Known rows, with every step that occurs:
dadeg-sopasa-tutob: [ 18  -9  17  -7   6 -12 -11   0  15 -20  -6 -10  -3 -17   9 -10 -19 -13
   6   3  -8 -16 -16  11   8  -4   5  18   3 -11 -10  -7]
bufa-givebo: [  4   2  10 -15  11  19   5  -2  -8  -5   3  -5  15  -7 -15  10  -3  -1
  10   3  22  -1   8  -6  14   4  -3   9  -2 -11  -5   0]
kedi-bufa: [ -8 -11  -3 -20  15  14   5  -5 -14 -10   0 -12  15 -20  -8 -10   0 -17
   5  -2  25  13  11  -9   0   0 -20   2   4   0   3   5]
tutob-sopasa-dadeg-kavu-givebo: [  3  19  -4  23 -14 -38  -6   3  -2  11 -18   5 -20   6  12  -6  -5  25
  12  12 -17   3 -17  -4 -23   3   6 -16   1   7  20  -7]
moke-tutob: [  4  -7   1 -20  14  -3  14  -1  -7 -10   4 -13   4  -4 -15  -5  -3   2
  -3  -7  22  -2  -5   5  -1   3  -6  17   1  -2  -4  -4]
kavu-dadeg-sopasa-tutob-moke: [ 27 -22  12   4  -4 -35  -3  -7  13 -23  -1  -1 -20 -10  24 -10 -20   1
  -3 -14 -26 -17 -26  15   6  -1   9  27   5  -9  -4   1]
zusav-sopasa-dadeg-kavu-givebo-bufa-pepat: [ 14  21   9  29 -17 -17  -8  -5 -13  26 -10   9 -20  10  -3  -2  16   0
  21  26  -4  16   3  -7   0  -4  11  -9  10  -3  11  -1]
kavu-dadeg-sopasa: [ 11 -12  10   4  -4 -10  -5  11   5  -9  12  17 -12  -7  12  -5 -12  -3
   7  -8 -18  -1 -11   3   7   1  -4  -5   1  -4   1  -7]
bufa-pepat: [  9  -6   9 -10  17  11  10  -6  -6 -15  10 -11   9 -10 -17   1   4 -15
  18   9  35   9   8  -9  13  -2  -9   5   1  -9   4   5]
zusav-kavu-dadeg-sopasa-tutob-moke: [ 27 -25   8  12   2 -42  -5 -14  16 -14  -4  -4 -35  -3  33 -16 -21  -2
   3 -13 -28  -2 -23  19   2  -3   4  30  10  -9 -11  -5]
moke-tutob-sopasa-dadeg-kavu-givebo: [  6  19  -5  17 -13 -43   7  -6  -4  11 -21  -3 -25  12   7  -1  -3  36
   2   4 -14   0 -21   2 -30   6   8  -1   2   5  19  -7]
moke-tutob-sopasa-dadeg: [ 18   6   8 -12  -5 -24  19  -1  -1 -10 -16  -8 -11  -7  -5   0  -6  22
   5   5  12 -12 -17  -1 -13  -1   3  22  -2  -4  12  -7]
kedi-bufa-givebo-kavu-dadeg: [-11   3  -4   2  -5  17  17  -6  -1   7   0  16   2   8  -3  17  16   6
  -8 -17  -7  15  21 -10  -5   4  -9  -3   0  -5  -1  13]
kavu-givebo: [ -3   7  -2   1   8  -2  -4   0  -7   3   6  -4   3   4  -5 -13  -5  -1
   0   0   9   9   2   2  -4   7 -12 -18  -4   8  -5   2]
rizu-moke: [  6 -16  11 -24  11  -2  11   7  -6 -16  -2 -23  10  -2 -15 -16  -9  -8
  -8 -10  26   0 -13   4   4  -3   1  13   2   5   3  -9]
givebo-bufa: [ -5   0   4 -14  -1  15  -6   6 -16  -3   8   0  12  -9 -20  -2   5 -15
   6  13  21   2   8  -4  14  -3   1   2  -4  -5  -5   5]
bufa-kedi-kavu-givebo: [-23  -2 -23   2  22  22  -2   7  10   7  18  -3  16  15   0  -5   1   1
 -10 -10   5  -6   7   1  -8  -2 -17 -31   0  22  -3  -9]
kedi-kavu-givebo-bufa: [-29   4 -17   3   4  13 -10   0 -13  20  15   2  11   7 -17  -7   8   0
  -4   6   8   1   6   1  -9  -4  -8 -32   0  13 -10   4]
bufa-givebo-kavu-dadeg-sopasa: [  5   6  11  14 -17   1   3   7  16   2   6  29 -15  13   6  19   0  15
  -1 -12 -31  -4   1   3   5   4   9  -4  -2 -12  -6   2]
folop-kedi-kavu-givebo-bufa-fosofi: [-38   9 -27  -1  -1  35 -13   2 -14  33  19  -9  32   0  -6   5  10 -12
 -10  17  20   3  17  -2  -8   0 -10 -40  -9  20  -3   3]
tutob-sopasa: [ 10   0   2 -16   4  -5   4   2   1 -16 -11 -11   2 -15  -4   1  -5  -1
   5   7  20  -1  -7  -5   2   0   3  10  -7  -3   5   1]
kavu-dadeg-sopasa-tutob: [ 21 -11  15   5  -2 -20  -7   4  18 -13   1   6 -14  -8  19  -8 -16  -6
   1  -9 -26 -10 -18  12   5  -2   2  12   3 -11  -8  -7]
givebo-kavu-dadeg-sopasa-tutob-moke: [ 19 -12   5  16 -17 -42   3  -2  26 -17  -6  10 -27   5  23  -5 -11  11
 -15 -20 -44 -17 -24  18  -3  -3  18  21   3  -5 -10   5]
sopasa-tutob: [ 11  -4   8 -13  15  -7  -1   0   6 -15  -5 -17   9 -12  -2 -12  -8 -12
   1   0  10  -8  -7   7   4  -2  -1  18   2  -7 -11  -6]
rizu-sopasa-tutob: [ 16   0   9 -14  13  -8   3  -3  14 -14 -21 -29   9  -7  -6 -17   0   5
  -3   7   8 -10 -18   6  -4  -3  11  18   2   4  -4  -3]
tutob-moke: [  7 -17  -1 -15   9 -12   5  -4 -10 -19   5 -12   3 -12  -7 -11 -10  -2
   2  -3  17  -5 -10   3   7   3  -1  17   1   0   0   4]
dadeg-kavu-givebo-bufa-fosofi: [-15  14  -6  18 -13  11 -27 -10 -16  17   8  -5  13  14   0   3  13 -13
  -2  20   6  15   7   0   4   4   7 -19  -3   6   0   5]
sopasa-tutob-moke: [ 17 -16   5 -14  12 -21   4 -10   2 -23  -5 -24   2 -15   1 -14 -13  -5
  -4  -4  10 -15 -17  10   6  -2   7  33   3  -5  -9   4]
givebo-kavu-dadeg-sopasa: [  2  -2   3  15 -18 -16  -1  15  18  -5   7  29 -20   9  10   0  -3   8
  -4 -14 -35   0  -8   8  -2   0   4 -12  -1  -2  -3  -2]

Rows:
[ -2  10   1   9  -8   6  14   7   7   7   6  22  -3  18  -4  17  10  16
  -6 -14 -13   5   8  -2   2   6   3  -3  -4  -7  -8   4]  bufa-givebo-kavu-dadeg
[ 15   7  16  16 -14  -9   2   0  28  -4  -6  18 -15  11  16  16  -2  12
  -7 -14 -38 -14  -6  10   4   0  16  13   0 -18 -14   0]  bufa-givebo-kavu-dadeg-sopasa-tutob
[-22   6 -16  -5  -5  24  23   8  -4  21  -2  15   9  -4   1  22  14   6
 -10 -14  -5  17  28 -14 -10   9 -13 -12  -6   2   9  10]  folop-kedi-bufa-givebo-kavu-dadeg
[-12   8 -10  14   5 -16 -11   2  -9  11   1  -1  -5   9   2 -12  -2   4
   4   0  -8  13  -5   2 -11   8  -3 -20   4   8   4  -5]  dadeg-kavu-givebo
[ -9  12   0   0  -4  10 -11  -2 -15  10   6   1   7   6 -14  -6   6  -7
  -1  12  12   8  11  -1   4   3  -3 -17  -8   4  -8  10]  kavu-givebo-bufa
[ 24 -20  14  -8   4 -27  -5 -11  10 -29  -8 -17  -9 -20  13 -12 -23  -6
   2  -2  -8 -23 -24  14   8  -3  11  34   4  -9  -8   2]  dadeg-sopasa-tutob-moke
[-17  11 -13  14  -2  18 -17   6  -4  13   5   5   7  21   0   6  13  -5
  -5   7  -6   6  14  -5   8   2   5 -17  -4  13   8   0]  dadeg-kavu-givebo-bufa-kedi
[  0  24  -3  16 -25 -31   0  -7 -13  18 -19   2 -22  14  -2   6   8  29
   0  14 -12  -1 -12  -2 -21   1  17   1  -1   3  17   0]  moke-tutob-sopasa-dadeg-kavu-givebo-bufa
[-23   1 -20   2  16   0  -4   1  -3  13  14  -2   8   5  -6 -15  -3   6
  -2  -6   6   0  -3   4 -18  -1 -17 -34   4  15  -9  -5]  kedi-kavu-givebo
[ 19 -13  11 -33   5 -18  27  -7  -2 -23 -23 -36  -2   0 -14   0  -8  11
 -21 -11  32  -7 -24   5  -5  -2  14  37  -4   2   8  -4]  rizu-moke-tutob-sopasa
[ -9   9  -4   0   2  31 -10   5  -3   4  10   1  15  16  -9   4  10 -12
  -9   7  11   1  22  -4  14   2  -3 -15 -12  12  -2   6]  kavu-givebo-bufa-kedi
[-17  -1  -6 -27  16  40  15  -1 -19  10  -4 -13  28 -28  -9  15   2 -12
   5   3  29  10  28 -18   3   8 -19   1  -5  -1  10   7]  folop-kedi-bufa-givebo
[-25 -10 -18 -13  13  39  -5  12   1   1  19   2  25   2 -15   6  11 -11
  -4   2  17 -13  13  -5  10 -13  -4 -10   0  11  -3  -5]  givebo-bufa-kedi-kavu
[ -5  -2   5 -21  16  31   9 -13 -15  -4  -2 -10  22 -16 -13   9   3 -11
   8   1  28   8  21 -13   7   4 -15   9   2  -9   1   9]  kedi-bufa-givebo
[  6  23   4  29 -27 -11 -24  -4 -12  29  -6   7  -6  13  11  -6   9  -7
   7  27  -8  12  -1   3  -2  -1  12 -10   5   3   3  -9]  zusav-sopasa-dadeg-kavu-givebo-bufa-fosofi
[ 11 -15   5  12   2 -18  -8   5   9   0   9  16 -29   1  22 -12 -13  -5
  13  -6 -20  15  -9   8   2   0  -9  -2   5  -7  -5 -12]  zusav-kavu-dadeg-sopasa
[-25   9 -15 -17   3  33  19   3  -8  15  -9  -2  20 -13 -10  20  11  -1
  -5  -3  13  10  30 -15  -7   7  -9  -6  -6   1   5  11]  folop-kedi-bufa-givebo-kavu
[-15   6  -2 -10   3  26  13  -9  -4   1  -7   1  14  -2 -14  15  13  -1
  -3  -5  11   9  24 -10  -3   3  -6   4   0  -7  -6  14]  kedi-bufa-givebo-kavu
[ -4   0   7   9 -13  13   7  -6   7   2  -1  23  -9   3   9  19   6   6
  -2 -15 -25   6  14  -5  -2   2  -2  -3   2 -10  -1  10]  kedi-bufa-givebo-kavu-dadeg-sopasa
[ -4  23  -7  22 -21  -3 -12   8   2  13 -14  10  -9  17   9  12  10  14
   3  18 -15  -3   1 -10  -5  -3  15 -13  -7  11  24  -3]  tutob-sopasa-dadeg-kavu-givebo-bufa-kedi
[  5  20  -2  25 -16  -3 -15  12  -1  25  -9  16 -12  20   9  -3   9   1
   4  14 -21   2   5  -1   2  -3  10  -9   6  11  11 -14]  zusav-sopasa-dadeg-kavu-givebo-bufa-kedi
[ -4 -15  -4   6  -1  16 -13  10  26  -2  14  13   1   4  17   8   1  -8
 -10  -7 -27 -25  -4   7  11 -17   6   1   4   1  -8  -9]  givebo-bufa-kedi-kavu-dadeg-sopasa-tutob
[-15 -16  -9   5  -3  27 -11  16  13   2  25  25   2   6   7  10   4  -5
  -4  -7 -20 -15   3  -1  11 -14   0 -17   2   7   0  -9]  givebo-bufa-kedi-kavu-dadeg-sopasa
[  1 -12   4 -16  22  22  13 -18 -14 -14   3 -17  14 -19 -16   1  11 -25
  17   7  42  19  21 -17   7  -3 -21   6   4  -7   8  15]  kedi-bufa-pepat
